Known rows, with every step that occurs
R-A-S-M: -.02 -.20 .11 -.14 .23 -.16 .25 .33 -.04 -.15 -.17 .01 -.06 -.22 -.54
 -.22 -.20 .01 -.08 -.19 -.10 -.34 -.28 .19
S-M-L: -.08 -.50 -.12 .14 .54 .03 .26 .08 .01 .17 .20 .27 -.08 -.39 -.35 -.46
 -.28 -.26 -.10 -.07 .01 -.12 -.11 .24
N-A-S-M: .19 -.36 .27 .03 .03 -.08 .43 .38 -.04 -.16 -.09 -.01 -.09 -.24 -.45
 -.08 -.23 .12 -.12 -.08 .07 -.06 -.25 .29
F-A-R-Y: .13 -.19 .41 -.07 -.04 -.04 -.02 .29 -.14 .19 -.10 .34 -.02 -.10 -.30
 -.24 -.11 -.01 .12 -.10 -.02 -.09 -.20 -.04
M-N-A: .17 -.36 .10 .29 -.11 .07 .02 .19 -.11 -.08 -.03 -.06 -.21 -.22 -.17
 -.33 -.25 -.13 .07 .09 .25 .06 .11 -.14
R-A-S-M-N: -.05 -.23 .00 -.01 .21 -.19 .25 .33 -.06 -.11 -.12 -.03 -.07 -.17 -.51
 -.33 -.19 -.04 -.02 -.15 -.08 -.31 -.11 .13
J-L: .31 -.50 -.03 -.02 .28 .24 -.13 .37 -.17 -.05 -.02 .05 -.14 -.58 -.42
 -.22 -.19 -.27 .12 -.22 .03 -.10 -.29 .16
Y-R: .25 -.33 .13 -.08 .12 .20 .05 .22 -.12 -.01 .09 .40 -.09 -.46 -.27 -.38
 -.08 -.33 -.15 .07 .06 -.08 -.42 -.03
R-M-S: -.02 -.08 -.06 -.17 .25 .13 .02 .06 .01 -.08 -.03 -.05 -.03 -.26 -.27
 -.36 -.07 -.17 -.15 -.09 -.02 -.18 -.03 .04
B-S: .29 -.22 .02 -.06 .27 .19 -.13 .30 -.18 .16 -.03 .16 -.16 -.49 -.22 -.36
 -.13 -.24 -.16 .09 -.13 -.11 -.15 -.05
A-S: .38 -.41 .13 -.09 .20 .09 .20 .37 .07 -.08 -.20 .12 -.14 -.35 -.54 -.16
 -.15 -.09 .00 -.17 -.08 -.12 -.26 .12
N-A-R-Y: -.10 -.17 .49 .11 -.22 .03 .20 .29 -.25 -.05 -.14 .10 -.13 -.14 -.18
 -.21 -.17 .13 -.11 -.03 .19 .05 -.18 .04
H-R: .25 -.52 .05 -.11 -.02 .00 -.16 .05 -.04 .00 .07 .39 -.19 -.57 -.11 -.10
 -.23 -.30 -.08 .05 .23 -.13 -.11 -.38
H-R-Y: .02 -.28 .05 -.14 -.11 .02 -.27 -.04 -.10 -.05 .11 .39 -.06 -.45 -.01
 -.17 -.06 -.34 -.12 .05 .21 -.22 -.17 -.37
H-R-A: .04 -.27 .07 -.19 -.09 -.10 -.20 .02 -.12 -.07 .01 .25 -.16 -.51 -.10
 -.11 -.26 -.18 -.08 .04 .20 -.26 -.11 -.41
Y-R-A-S-M: .03 -.16 .10 -.18 .15 -.07 .28 .35 -.15 -.10 .02 .27 .02 -.32 -.46 -.39
 -.07 -.14 -.21 -.05 -.12 -.27 -.46 .19
F-A-R-M: .15 -.18 .40 -.18 .02 -.06 .05 .34 -.04 .13 -.11 .20 -.08 -.12 -.42 -.24
 -.14 .02 .08 -.12 -.04 -.10 -.16 -.09
Y-R-A-S: .13 -.09 .15 -.19 .04 .03 .14 .32 -.17 -.12 -.06 .22 -.02 -.36 -.42 -.36
 -.07 -.13 -.16 -.04 -.10 -.23 -.44 .08
S-M-N-A-R: -.10 -.55 .12 .32 .15 -.20 .39 .34 -.13 .05 .08 .16 -.17 -.11 -.32 -.43
 -.25 -.07 -.06 -.04 .17 -.01 .04 .09
S-M-N-A-R-H: -.16 -.45 .10 .22 .16 -.12 .32 .37 -.17 -.04 .10 .15 -.12 -.15 -.44 -.42
 -.20 -.09 -.15 -.07 .14 -.08 -.02 -.02
B-S-A: .22 -.32 -.03 -.02 .30 .17 .07 .26 -.25 .15 -.15 .15 -.27 -.40 -.23 -.32
 -.16 -.18 -.09 .06 -.12 -.14 .03 .07
N-A-S: .31 -.27 .32 .00 -.11 .05 .26 .34 -.06 -.17 -.20 -.07 -.14 -.30 -.39
 -.03 -.23 .12 -.05 -.05 .10 .00 -.22 .16
B-S-M-N: .09 -.37 -.18 .15 .41 -.01 .04 .33 -.17 .21 .16 .18 -.13 -.33 -.26 -.57
 -.12 -.32 -.16 .09 -.14 -.16 .02 .03
N-M: .14 -.18 .31 -.10 .09 .24 .17 .35 -.01 -.23 .04 .10 -.12 -.28 -.32 -.13
 -.15 -.06 -.05 .17 .14 -.09 -.27 -.21
J-S-A-R-M: -.05 -.50 .06 -.07 .26 .06 .24 .43 -.25 -.01 -.10 .01 -.35 -.20 -.44
 -.24 -.17 .04 .02 -.32 .05 -.31 -.17 .18

Rows
-.19 -.13 .18 .02 .15 .09 .48 .30 -.25 -.09 -.05 .14 -.12 -.06 -.20 -.26
 -.09 .13 -.03 .03 .00 -.09 .05 .09
N-M-S-A-R-Y
-.04 -.24 -.03 .08 .24 .02 .19 .39 -.30 .18 -.16 .11 -.31 -.18 -.28 -.56
 -.09 -.11 -.11 .00 -.19 -.12 .20 -.01
B-S-A-R-M-N
-.05 -.05 .09 .04 -.10 .08 -.02 .15 -.02 -.23 -.02 -.21 -.11 -.14 -.27
 -.40 -.08 -.16 -.08 .05 .19 -.09 .03 -.18
R-M-N-A
.16 -.47 -.13 .06 .35 .08 .27 .04 -.16 .08 -.17 .13 -.22 -.33 -.20 -.25
 -.25 -.07 .06 -.13 .02 -.08 .20 .26
M-S-A
-.13 -.26 .32 .04 .07 .04 .12 .31 -.18 .10 -.14 .35 -.14 -.14 -.28 -.38
 -.07 -.09 -.06 -.14 .03 -.06 -.23 -.05
A-R-Y
-.14 -.25 .15 -.05 .21 -.03 .26 .30 -.10 .10 -.14 .16 -.16 -.17 -.34
 -.44 -.13 .01 -.14 -.20 -.07 -.06 -.02 .04
A-R-M-S
.10 -.16 .13 -.06 .20 .18 .24 .27 -.08 -.15 .07 .06 -.07 -.27 -.21 -.18
 -.16 .00 -.06 .12 .04 -.07 -.07 -.02
N-M-S
.12 -.11 .17 -.16 .09 -.02 .09 .30 -.07 -.15 -.28 -.06 -.10 -.28 -.50
 -.18 -.20 .02 -.02 -.15 -.06 -.28 -.26 .07
R-A-S
.25 -.36 .09 .26 -.09 .00 .15 .31 -.06 -.11 -.10 -.10 -.17 -.19 -.32
 -.30 -.20 -.04 .07 .01 .13 .04 .09 -.01
M-N-A-S
.06 -.60 .22 .09 .20 .03 .43 .31 -.19 .08 -.30 .30 -.39 -.20 -.39 -.24
 -.28 .01 .07 -.16 .07 -.04 .04 .08
S-A-R
-.10 -.39 -.01 .12 .28 .00 .36 .12 -.27 .16 -.20 .23 -.19 -.17 -.18 -.36
 -.17 .03 .02 -.20 -.05 -.07 .19 .29
M-S-A-R-Y
-.07 -.15 .46 .00 -.16 -.01 .27 .34 -.16 -.11 -.16 -.04 -.19 -.15 -.30
 -.22 -.20 .16 -.17 -.05 .16 .04 -.14 -.01
N-A-R-M
-.11 -.18 -.02 -.04 .33 -.12 .28 .25 -.06 -.03 -.10 .00 -.04 -.26 -.51
 -.34 -.25 .01 -.08 -.18 -.14 -.31 -.19 .27
R-A-S-M-L
-.03 -.28 .17 .02 .22 .07 .55 .35 -.20 -.07 -.07 .14 -.21 -.14 -.25 -.20
 -.20 .16 .00 .02 .00 -.04 .09 .07
N-M-S-A-R
-.02 -.48 .20 -.02 .21 .11 .34 .36 -.26 -.03 -.30 .29 -.33 -.25 -.53
 -.22 -.21 .00 -.04 -.19 .07 -.13 -.04 -.06
S-A-R-H
.06 -.23 .09 -.03 .23 .16 .41 .24 -.13 -.15 -.01 .06 -.16 -.22 -.22 -.15
 -.18 .07 .01 .09 .05 -.09 .06 .07
N-M-S-A
-.09 -.14 .34 .04 -.09 -.04 .32 .29 -.19 -.04 -.15 -.05 -.15 -.15 -.23
 -.25 -.21 .21 -.17 -.08 .10 .05 -.03 .10
N-A-R-M-S
-.25 -.39 .11 .30 .09 -.18 .33 .28 -.17 .02 .12 .16 -.10 -.03 -.24 -.48
 -.15 -.11 -.09 -.03 .14 -.06 .00 .10
S-M-N-A-R-Y
.19 -.55 -.07 .11 .34 -.12 .38 .42 .07 -.04 -.02 .15 -.11 -.20 -.57 -.36
 -.13 -.16 .00 -.16 -.09 -.17 -.09 .20
A-S-M-N
.05 -.24 -.01 -.10 -.22 -.14 -.05 .13 -.02 -.20 .04 .04 -.13 -.32 -.19
 -.23 -.10 -.16 -.12 .05 .16 -.15 .06 -.36
H-R-M-N-A-S
.01 -.36 .29 -.08 .17 .12 .10 .45 -.18 .00 -.18 .33 -.18 -.33 -.57 -.29
 -.17 -.06 -.16 -.19 .03 -.09 -.27 -.23
A-R-H
